Each row comes from the steps of one walk. Every step used is in the known rows, and no mark comes twice. Write the walk behind each row, first mark first.
Known rows:
befi/kika/lonib/repure/vetub/rere: [-0.64 -3.36  0.52  1.28  0.33  1.32 -0.43  0.27 -0.50 -1.53  1.55 -0.18
  1.13  2.93  1.33 -1.49 -0.19 -0.78 -2.33  0.58 -1.65  1.64  0.93  1.06
  0.10 -0.19  0.18 -0.28  0.07  0.23  0.59]
befi/kika/lonib/repure/rere: [ 0.49 -1.34 -2.65  1.26  0.44  0.12 -0.66  0.43  1.16 -0.72  0.51 -0.58
  0.34  0.81 -2.05 -1.08  0.58 -1.81 -0.85  0.36 -1.68  2.96 -3.09 -1.80
 -0.44  0.03  0.94 -2.76  0.40  0.44  0.17]
repure/rere: [ 0.92  0.74 -2.69 -1.75  0.88 -1.57  2.46  0.27  2.81 -0.58  0.82 -0.23
  0.37 -2.10 -1.00 -2.21 -0.19 -1.97 -1.22 -1.14 -0.87  3.02 -0.83 -0.73
 -0.98 -0.22  0.34 -0.04  0.72  0.04  0.47]
vetub/repure: [-0.34 -0.01  0.75  0.88  1.63  0.18  2.03 -0.86 -1.20 -0.23 -0.18 -0.05
  2.38 -4.36  1.35 -1.94 -0.23 -4.02  3.12 -1.26 -0.20  2.24 -0.14 -0.70
 -1.22 -0.32  0.04 -0.41  0.30 -0.68  1.22]
vetub/repure/rere/lonib/befi: [-0.28  1.93  1.50 -1.79  0.39 -2.00  2.77 -4.16  3.69  1.96  1.39  2.08
  2.83 -2.53  0.76 -1.73  2.44 -4.68  3.27 -1.02  1.99  2.31  2.17  0.57
 -0.09  0.77  0.10 -0.32  1.87  0.21  2.00]
befi/repure: [ 0.30  0.15 -0.17  1.08  2.50  0.00  0.37  2.13 -0.33 -1.73 -0.43 -1.28
 -0.57 -2.33 -0.88 -2.06 -0.18 -1.23 -0.50 -2.26 -2.56  0.39 -1.34 -1.02
 -0.41 -1.44  0.70 -0.68  0.58 -1.48  0.72]
vetub/repure/befi: [-0.30  0.89 -1.14  0.56  0.82 -0.71  2.54 -2.03 -2.28  1.16 -0.26  0.84
  2.69 -5.15  1.46 -2.76  1.63 -3.40  3.21 -1.02  2.02  0.81  0.86 -0.70
 -0.43 -0.48 -0.03 -1.28  1.77 -0.26  0.00]
befi/repure/kika: [ 0.54 -0.63 -2.62  0.68  2.04 -1.24 -0.68  0.90  1.51 -3.12  0.26 -1.08
 -0.63 -3.09 -1.60 -0.19  0.64 -1.82 -3.67 -2.10 -1.20 -2.15 -2.99  0.08
 -0.56 -1.49  0.50 -1.36 -0.89 -0.85  0.05]
repure/vetub/rere: [-0.32 -1.56  0.63 -1.30  0.71 -0.26  2.55  0.11  1.01 -0.97  1.78  0.20
  1.10  0.32  2.36 -2.79 -0.84 -1.11 -2.73 -0.86 -1.07  1.71  3.40  1.90
 -0.40 -0.36 -0.34  2.06  0.46 -0.22  1.02]
befi/repure/vetub/rere/lonib/kika: [ 0.57  1.75  0.23  1.85  1.35 -1.59  0.95  1.93  2.43 -3.56  2.36 -0.22
 -2.59  0.11  1.30 -1.82 -0.53  0.51 -2.88 -3.18 -0.35 -1.58  3.37  2.65
 -1.14 -0.48  0.00 -1.33 -1.06 -0.46  1.31]
repure/vetub/rere/lonib: [-0.30  0.27  0.61 -0.43  0.59 -1.06  2.75  0.28  3.48 -1.03  2.08 -0.17
  1.95  2.28  1.83 -3.88  0.22 -0.33 -2.70 -1.00  0.15  0.86  5.64  3.42
 -0.47 -0.18  0.30  1.82 -0.23 -1.11  0.28]
befi/kika/lonib/repure: [-0.17 -2.12  0.37  3.38  1.02  1.91 -1.61 -0.10 -1.37 -0.48  0.41 -1.41
  1.79  1.60 -1.28 -0.54  0.31 -0.18  1.56  0.77 -1.88  1.98 -2.19 -0.76
 -1.37 -0.47  1.88 -3.01 -0.19 -0.34 -0.32]
vetub/rere: [-1.09 -1.64  0.29  1.32  0.96  1.12  2.03  1.67  2.50  1.57  0.96 -0.89
  0.23  0.30  0.26 -2.29 -0.17 -1.73 -2.07 -1.37 -1.56  1.68  1.41  0.23
 -0.93 -0.84  0.13  1.20  1.18  0.31  1.24]
vetub/rere/lonib: [-0.90  0.23  0.56  1.89  0.88  0.02  2.28  1.68  4.80  1.42  1.26 -1.08
  1.23  2.29 -0.13 -3.43  0.86 -1.07 -2.09 -1.43 -0.23  0.70  3.90  1.84
 -1.02 -0.54  0.65  1.10  0.52 -0.66  0.60]
lonib/kika/befi/repure/rere: [ 1.79  1.11  0.00  0.30  1.01 -1.48  0.49  2.73  3.39 -1.78  1.19  0.19
 -4.37 -1.55 -0.90 -1.71 -0.42 -2.04 -2.17 -2.64 -1.40  0.89 -3.46 -1.04
 -0.37 -0.17 -0.31 -3.03  0.96  0.88  1.27]
befi/kika: [ 1.02 -0.65 -0.14  1.09  1.20  0.72 -0.16  0.14 -1.26 -1.41  1.51 -0.79
  1.00 -1.39 -0.25 -0.38 -0.72  1.10  1.10 -0.67  0.18  3.02 -1.76  0.19
 -0.98 -0.92  1.70 -0.48 -1.12 -0.72  0.25]
vetub/rere/lonib/repure: [-1.73 -0.34  2.14  3.22  0.47  2.58  2.27  0.91  4.54  2.71  0.84 -1.51
  0.14  1.78 -1.15 -2.69  0.91 -1.99 -0.94 -0.70 -1.72  0.91  2.29  1.62
 -2.45 -0.36  0.59  0.55  1.17 -0.42  0.37]
kika/befi/repure/rere/vetub: [ 1.40 -0.06  0.95 -0.36  1.77 -2.16  1.17  3.02  1.05 -2.60  1.32  1.55
 -1.38 -1.12 -0.82 -2.64 -1.08 -1.51 -0.58 -2.29 -1.91  1.29 -0.78 -2.25
  1.03  0.06  0.40 -1.08  2.13  0.97  0.36]
kika/befi/repure/vetub/rere: [-0.01 -2.24  3.08 -0.30  0.91  0.16  1.28  2.44  1.56 -1.41  1.35  0.40
 -1.34  1.49  2.37 -3.61 -0.55 -2.01 -3.85 -1.33 -2.03  0.69  1.19  1.34
  1.35 -0.55 -0.89  0.96  1.21 -0.17  1.28]
rere/repure: [-1.17 -0.61 -0.11  1.47  2.22  2.14  1.10  1.88 -1.60 -1.11  1.04 -2.08
 -0.09 -1.65 -0.39 -2.63  0.83 -0.08  2.15 -2.03 -1.96  2.25  2.31  0.94
 -2.53 -1.02  0.43 -1.20 -0.12 -2.83 -0.16]
befi/kika/lonib: [ 0.79 -1.62 -1.45  2.06  1.48 -0.72 -2.07  0.51 -1.65 -2.34  0.84 -1.02
  2.99  1.90 -0.45 -0.91  0.12  1.02  0.62  0.18 -0.37  1.71 -0.91 -0.68
  0.21 -0.63  2.02 -2.70 -0.99 -0.59 -0.30]
repure/kika: [ 0.50 -0.57 -2.33 -0.18  0.98 -1.05  0.70 -1.60  2.14 -1.80  1.28 -0.82
  1.55 -2.56 -0.99 -0.06  0.21 -1.14 -2.25 -0.91  0.11 -0.47 -1.35  1.44
 -2.05 -0.81  0.92 -0.74 -1.49 -0.19 -0.81]

Which walk is each row?
[-2.40 -3.33  0.08  1.14  0.87 -0.06 -1.40 -1.77  1.43  0.51  1.77  0.05
  1.54  1.32 -0.12  0.05  3.67 -2.67 -0.70 -0.82 -0.37 -0.82  2.25  1.17
 -0.13 -0.18 -0.05 -2.81  0.91 -0.15  0.96] : vetub/rere/repure/kika/lonib/befi
[ 0.68  1.25  2.89 -3.00  1.50 -2.02  1.26 -3.05  0.20 -2.64  1.67  1.38
  1.76 -1.01  1.96 -2.03  0.96 -0.68  0.99 -1.26  0.20  0.17  3.38  2.68
  0.60 -0.20  0.54  0.30  0.19 -1.70  0.95] : rere/lonib/befi/repure/vetub
[ 1.00  0.08 -1.80  0.95  0.51  0.12  0.30 -1.15 -2.40 -0.03  1.45  0.15
  1.16 -2.38 -0.06 -1.09  0.97  1.44  1.60 -0.46  2.42  1.73 -0.92  0.24
 -0.34 -1.01  1.53 -1.35  0.08 -0.31 -0.96] : repure/befi/kika
[ 1.43  1.91  4.19  2.27  0.39 -0.37  1.20 -0.02  3.94  0.09  3.00 -0.21
 -0.79  1.37  0.29 -1.97 -0.78  0.99  1.64 -1.21  1.01  0.75  1.39  2.98
 -2.80  0.33  1.24 -3.05 -0.80  0.08 -0.23] : rere/lonib/kika/befi
[ 0.37  0.83  2.04 -0.89  0.56  0.34  2.58 -2.42  0.97 -1.75  1.77 -0.25
  2.19  0.06  1.01 -2.82 -0.41 -0.04  0.81  0.28 -0.65  1.52  3.40  3.49
 -2.37  0.11  0.96  0.63 -0.70 -1.72 -0.75] : rere/lonib/repure/vetub
[ 0.39  1.02  0.76 -0.50  0.35 -1.17  0.76 -3.25  1.50  1.00  2.02  2.04
  2.05 -2.43  0.76 -0.44  1.89 -2.97  3.24 -0.84  3.03  3.22 -0.12  0.19
  0.70  0.40  0.78 -0.79  0.48  0.21  1.99] : vetub/repure/rere/lonib/befi/kika
[-0.39 -1.54 -3.02  2.82  1.44  0.03 -2.26  1.05 -4.17 -1.58  0.85 -1.02
  1.57  0.87 -0.36 -2.09  2.75  1.63  1.62 -0.45  0.81  0.81  1.03 -0.19
  0.50 -0.81  1.38 -4.44 -0.15 -1.77 -1.50] : rere/repure/befi/kika/lonib
[ 0.77 -0.74  3.35  1.22  1.77  0.50  0.23  2.49  1.20 -0.47  0.23 -0.73
 -1.40 -0.09 -0.22 -2.74 -0.22 -1.66 -0.43 -1.52 -2.12  0.77 -1.92 -0.33
  0.18 -0.89  0.44 -1.38  1.20 -0.86  0.47] : kika/befi/repure
[ 0.01 -0.37  3.25  0.15  0.79 -0.71  1.58  2.39  4.13 -1.04  1.71  0.19
 -0.35  3.44  1.73 -4.59  0.56 -1.13 -3.75 -1.35 -0.52 -0.19  3.81  2.96
  0.94 -0.30 -0.27  0.82  0.61 -1.04  0.60] : kika/befi/repure/vetub/rere/lonib
[-1.38 -2.74 -3.08  3.77  1.04  0.67 -2.03  2.48 -2.80 -0.50  0.94 -1.06
  0.59  2.30 -0.10 -2.41  3.09  0.53 -0.64 -0.79  0.39  0.41  1.79 -0.41
  1.03 -0.97  0.61 -3.55  0.62 -1.04 -0.58] : vetub/rere/repure/befi/kika/lonib
[ 1.31  0.18  0.25 -2.04  2.09 -1.33  1.03  0.11 -1.85 -4.64  0.71 -0.05
  0.44 -2.25  1.67 -2.50 -0.95 -0.31 -1.12 -1.62 -1.69  0.48  0.82  1.16
  0.17 -0.93  0.23  0.34 -0.43 -1.87  0.40] : befi/repure/vetub
[-0.63 -1.64  1.23  0.05  1.27 -3.08 -0.88 -4.93 -0.98 -1.16  1.41  2.71
  4.95 -2.14  0.89  1.16  1.76 -3.53  3.53 -0.45  1.29 -0.88  1.24 -0.65
  0.63  0.67  0.80 -3.04  0.89  1.42  0.86] : rere/vetub/repure/kika/lonib/befi
[-0.36 -0.97  1.78  0.40  2.15 -1.15 -1.35 -1.19 -0.36 -0.48 -0.16  0.21
  1.65 -0.09 -0.41 -0.89  1.97 -2.13  1.70 -1.15 -1.79 -0.35 -0.23 -1.32
  1.12 -0.65  0.89 -2.76  1.72 -0.64  1.50] : kika/lonib/befi/repure
[ 0.53 -0.24 -0.45 -0.77  2.15 -3.73 -0.26 -0.04 -0.23 -2.66  0.93  2.24
  1.22 -0.77 -0.99 -0.93  0.68 -1.91  0.95 -2.01 -1.67  0.33  0.53 -3.17
  1.87  0.30  0.80 -2.29  2.65  1.07  1.26] : kika/lonib/befi/repure/rere/vetub
[ 0.29  0.70 -0.42  2.69  0.04  1.46  0.65 -1.39 -0.28  0.97  1.43 -0.28
  0.84 -0.79 -1.04 -1.53  1.82  1.15  1.82  0.13  2.09  1.06 -0.02  1.24
 -1.34 -0.67  1.82 -1.71  0.32 -0.73 -1.49] : rere/lonib/repure/befi/kika
[-1.04  0.20 -1.79  1.20  1.33  1.04  1.68  0.43 -2.61  0.18  0.87 -0.99
  0.14 -2.74 -0.12 -3.15  2.68  0.29  2.35 -1.69  0.52  0.83  3.02  1.00
 -1.72 -1.01  0.29 -2.14  1.22 -2.24 -1.42] : rere/repure/befi
[ 0.04 -0.81 -0.27 -0.64  1.47 -1.25 -0.63 -2.58  1.86 -1.34  0.92  0.43
  0.03 -3.63 -0.93  1.15  1.77 -2.66 -1.38 -1.78 -0.01 -1.74 -2.44  0.58
 -0.18 -0.95  0.41 -1.52  0.16 -0.10  0.97] : lonib/befi/repure/kika
[ 2.09  0.55  3.17 -0.63  1.32 -1.28  0.41  0.48 -0.62 -4.41  2.17  0.66
 -2.06 -1.12  2.21 -2.01 -1.84  0.32 -0.57 -1.72 -0.89  0.21 -0.03  2.15
 -0.80 -0.19  0.04 -2.16 -0.78 -0.55  0.54] : lonib/kika/befi/repure/vetub
[ 0.85  2.34 -2.26 -0.98  0.85 -2.35  2.78  0.31  5.00 -0.48  1.33 -0.39
  1.33  0.14 -1.22 -3.38  0.81 -1.27 -1.27 -1.30  0.34  1.90  1.97  1.09
 -0.93 -0.01  0.95  0.05  0.02 -0.84 -0.17] : repure/rere/lonib
[ 0.46 -0.67  2.61 -0.40  0.66  0.84 -0.19 -3.70 -0.83  0.90  2.37  0.95
  1.82 -1.80  0.47  1.21  0.47  0.31  3.89 -0.31  1.34  3.25 -0.97  0.59
 -0.60 -0.36  1.75 -0.57  0.26  0.16  1.24] : lonib/befi/kika
[ 1.41  0.57  4.03  1.78  0.41  0.26  0.90 -0.07  1.92  0.01  2.65 -0.06
 -1.42 -0.42  0.66 -0.99 -1.65  0.42  1.78 -1.12  0.11  1.53 -0.88  1.75
 -2.87  0.15  0.82 -3.02 -0.19  0.74  0.20] : lonib/kika/befi
[ 0.67 -0.18 -0.85  1.93  1.11 -0.81  0.57 -0.99 -5.21 -1.18  1.27  2.04
  2.26 -4.75  1.29 -0.98  0.27 -0.47  4.40 -1.29  2.97  1.54  0.03 -1.49
  0.76 -0.32  1.07 -1.42  1.07  0.52 -0.28] : rere/vetub/repure/befi/kika
[-0.46 -0.91  2.29 -0.50  1.02 -1.21 -0.13 -4.05  0.21  1.08  1.06  0.72
  4.27  0.98  0.40 -0.55  1.68 -1.40  3.61  0.42 -0.15  1.48  1.74  0.15
 -0.39  0.17  1.35 -2.21  1.26  0.08  0.81] : kika/lonib/befi
[ 1.84  2.43  2.04  0.79 -0.06 -1.65  1.71  0.62  5.41 -0.17  2.92  0.37
 -1.77  1.11 -0.30 -2.27 -0.39 -0.31 -0.17 -1.40  1.05  1.52  0.44  2.12
 -2.31  0.71  0.61 -2.92 -0.35  0.82 -0.03] : repure/rere/lonib/kika/befi
[ 0.42 -1.57  2.18  0.51  0.40 -0.40  0.77 -1.15  2.08 -0.04  1.13  0.61
  1.34 -2.35  1.02 -1.31  0.30 -4.41 -0.16 -0.36  1.06  0.41 -2.31  1.29
 -0.92  0.02 -0.24 -1.69 -0.32  0.54  0.08] : vetub/repure/kika/befi
[ 0.41 -1.65 -3.59  1.65  2.21 -2.52 -2.53  1.05  0.77 -4.04 -0.38 -1.32
  1.39  0.25 -1.62 -0.76  1.45 -1.76 -3.90 -1.19 -1.75 -2.79 -2.26 -0.75
  0.65 -1.14  0.87 -3.52 -0.97 -0.70 -0.47] : befi/repure/kika/lonib
[ 1.34  1.76  3.48  2.91  1.55 -0.38 -0.18  2.51  2.79 -1.59  1.51 -0.59
 -2.96  0.43 -0.57 -2.23 -0.31  0.05 -0.09 -2.61 -0.70 -0.90 -0.47  1.28
 -1.19 -0.46  0.75 -3.50 -0.21 -0.60  0.44] : rere/lonib/kika/befi/repure
[-2.02 -2.51 -2.65  2.08  1.34  1.45  0.18  2.26  1.79 -1.21  1.64 -1.75
 -1.48 -1.12 -0.89 -1.01  1.89 -1.95 -3.76 -2.46 -1.17 -0.69  0.94  1.76
 -1.85 -1.18 -0.60 -0.92 -0.62 -1.25  0.07] : vetub/rere/repure/kika
[ 0.76 -1.02 -2.83  2.01  0.85 -1.43 -1.68 -0.65 -2.67 -1.22  0.71 -0.27
  3.06  0.94 -0.13 -1.57  1.71  1.33  0.79  0.37  1.51  0.55 -0.21 -0.71
  0.90 -0.65  1.83 -3.47  0.02 -0.38 -1.25] : repure/befi/kika/lonib
[-0.99 -2.11  1.94 -0.06  0.21  1.78  2.62 -0.34  1.12  0.04  1.51 -0.19
  0.34  0.39  1.68 -2.21 -0.67 -1.86 -2.13 -0.22 -2.18  1.94  2.24  1.94
 -1.56 -0.28 -0.45  1.59  1.03  0.04  0.90] : lonib/repure/vetub/rere
[ 0.15 -1.98  2.95  1.17 -0.16  1.78  0.58 -1.40  3.62  1.03  1.75 -0.45
 -0.02 -0.19 -1.06 -0.67  0.17 -2.27 -1.16  0.56 -0.62  0.45 -2.93  2.02
 -2.71 -0.11  0.53 -1.88  0.04  0.59 -1.11] : lonib/repure/kika/befi
[ 1.49 -0.64  3.26 -1.79  1.46 -0.75  0.92  0.55 -0.71 -3.21  1.28  0.47
 -0.22 -0.36  2.04 -3.19 -1.03 -0.71 -1.09 -0.83 -1.32  0.96  0.10  1.75
  0.63 -0.40  0.05 -0.28  0.13 -1.29  0.13] : kika/befi/repure/vetub
[ 0.19 -0.73  3.12  1.64 -0.29  1.01  0.74 -1.23  5.53  1.28  1.97 -0.57
  0.50  1.41 -1.20 -1.52  0.92 -1.86 -1.32  0.52  0.23 -0.35 -1.17  3.11
 -2.62  0.07  0.95 -1.88 -0.38 -0.04 -1.41] : rere/lonib/repure/kika/befi
[-0.28 -1.16 -0.99  1.16  0.54  1.21  0.68 -1.98  2.32 -0.52  0.99 -1.14
  0.63 -2.60 -1.80  0.48  0.31 -2.10 -1.54 -0.25 -1.13 -0.33 -2.61  1.35
 -3.22 -0.70  0.75 -1.32 -0.72 -0.02 -0.81] : lonib/repure/kika
[ 1.42  2.30  2.33  1.25  0.10 -1.75  1.80  0.25  4.21 -0.16  2.29  1.03
 -1.23 -0.86  0.76 -2.46 -0.12 -2.87  1.29 -1.73  1.72  1.54  0.11  1.42
 -1.65  0.88 -0.11 -3.27 -0.02  0.90  0.87] : vetub/repure/rere/lonib/kika/befi
[ 0.58 -1.62  2.60  0.84  0.85 -1.21  0.83 -0.82  0.64 -1.23  1.83  1.82
  1.75 -2.62  0.96 -1.03 -0.53 -3.30  1.12 -0.90  1.10  0.20 -1.04  0.49
 -0.55  0.40  0.18 -1.68  0.15  1.22 -0.19] : rere/vetub/repure/kika/befi
[-1.29 -1.72 -2.06  2.90  0.84  2.40 -0.07  2.25 -2.50  0.40  1.76 -0.72
 -1.57 -1.10 -0.01 -2.04  2.55  0.84  0.02 -1.77  1.15  1.52  1.04  0.49
 -0.16 -1.29  0.23 -1.45  0.95 -1.20 -0.24] : vetub/rere/repure/befi/kika
